Each row was made from one path, in order. Every step used is in the known rows, and no mark comes twice. Write each row's path.
In the rows, 128 means zero.
Known rows
pabev > rezed > torik > noziv > bikev: [141 173 149 173 127  84 125 158 187 113 106  64 109 120 161 116 111 121
 151 111 131  91]
panok > rezed > torik > noziv > gutif: [173 135 157 136 100 107 125 142 199 104 126  95  96 127 151 144 128 124
 128 119  75  91]
pabev > rezed > torik > noziv: [147 173 173 178 112  82 140 142 188 126 112  66  94 145 167 107 124 124
 146 118 107  79]
gutif > rezed > torik > noziv: [142 134 166 170  93  75 137 119 169 156 136  93 110 133 155 143 153 116
 136  79 104  63]
noziv > panok > rezed > torik: [173 102 152 144  93  79 134 144 180 140 112  71  81 124  89 146 157 126
 137 125  84 102]
nuni > rezed: [128 134 164 138  74 101 143 104 197 154 133  94 108 109 128 139 145 124
 160 110 129 156]
dobe > rezed > pabev: [127 132 165 146 109  65 172 163 147 122  99  66  87 120 128  88 146 126
 207 130 150 115]
dobe > rezed: [124 122 173 150 103  93 155 159 167 137 117 100 102 108 115 100 141 114
 195 117 145 109]
gutif > rezed > torik: [146 106 167 166 114  71 150 137 157 163 147  89 108 124 121 128 155 110
 149  91 129  80]
torik > noziv > gutif: [143 145 137 143  98 120 126 115 184 113 118 117 127 105 134 145 110 129
 156  93 127 119]
gutif > rezed: [138  99 156 173 109  84 155 115 150 158 136 111 120 124 100 131 151 114
 165  75 137 110]
rezed > pabev: [149 136 151 149 110  69 165 129 148 128 106  64  98 122 123 124 147 133
 183 116 143 126]
dobe > rezed > zupu: [142 131 193 139 120  74 167 168 146 124  93  95  88 111 119 107 144 118
 219 130 160 120]
pabev > rezed > zupu: [159 149 182 171 144  74 170 149 149 116  84  78  90 137 117 102 124 126
 197 126 156 137]
noziv > panok > rezed: [165  95 141 149  86  92 138 120 175 135  98  93  93 122  69 150 152 130
 152 110  93 134]
torik > noziv: [142 153 161 157  84 101 133 106 177 137 115 102 112 121 143 150 141 126
 158  93 117 103]
rezed > torik > noziv: [151 159 172 152  89  87 128 127 183 142 126  80 100 121 166 144 145 121
 144 109 107  71]
pabev > rezed: [142 140 159 179 128  93 158 138 170 128 111  85 103 133 113  96 122 123
 174 113 140 125]
noziv > nuni > rezed > zupu: [137 127 181 122  91  85 133 148 191 137  88  72  88 105 124 172 124 138
 186 112 147 172]
noziv > gutif: [147 117 137 139 119 119 140 131 171 121 130 114 125  93 101 129 111 124
 168 104 151 136]

Which path is each row?
[173 143 179 152  84  87 135 132 193 125 122  79  79 144 160 147 160 121
 130 119  66  76] => panok > rezed > torik > noziv
[137 133 125 156 110  80 155 112 152 113 109  95 126 130 136 132 122 136
 162  76 127 116] => torik > noziv > gutif > rezed > pabev
[134 136 158 148  82 102 107 141 192 135  97  85 103 111 136 176 115 137
 161  85 120 106] => torik > noziv > nuni
[151 149 148 138 104 108 121 135 188 119 131  96 114 103 155 141 115 123
 141 108 116  88] => rezed > torik > noziv > gutif
[116 145 161 134  53 108 106 122 225 146 103  81 103 109 154 183 120 139
 150  88 108 142] => torik > noziv > nuni > rezed
[139 124 141 165  80  69 123 116 167 164 115  89 113 123 120 158 150 124
 131  74  98  73] => gutif > rezed > torik > noziv > panok
[129 123 172 127  81  90 113 161 215 155 128  56  88 101 141 162 125 128
 149 116 123 130] => noziv > nuni > rezed > torik
[134 161 155 123  74 112 119 118 220 127 137  91 114 104 173 145 117 126
 129 115 104 125] => nuni > rezed > torik > noziv > gutif
[164 126 175 143  83  89 107 168 209 125 106  64  72 135 153 174 134 132
 133 110  71  78] => panok > rezed > torik > noziv > nuni
[133 155 183 124  69  89 117 131 204 130  77  74  91 113 159 187 122 143
 174  99 123 155] => torik > noziv > nuni > rezed > zupu
[135 121 134 161 102 109 135 107 169 128 127 129 138 118 124 142 118 122
 150  64 123 109] => torik > noziv > gutif > rezed
[120 158 152 130  60  79 125 128 207 128  86  47  91 124 168 171 123 153
 162 101 111 149] => torik > noziv > nuni > rezed > pabev
[144 144 187 130  92  85 155 115 177 141 106  86  97 114 134 145 151 126
 183 121 141 167] => nuni > rezed > zupu
[141 141 166 144  88  88 102 163 197 141 109  65  90 112 157 172 120 132
 146  99 112  74] => rezed > torik > noziv > nuni
[143 162 144 172  99  76 126 140 185 131  90  63  95 133 131 120 122 134
 142 113 102  88] => pabev > rezed > torik > noziv > panok
[162 124 141 151  66  95 123 107 187 129  88  97  97 133 104 165 153 136
 141  96  68 115] => torik > noziv > panok > rezed
[155 103 154 149 141  89 162 133 136 122 113 121 123 113  95 133 123 123
 186  88 162 138] => noziv > gutif > rezed > zupu
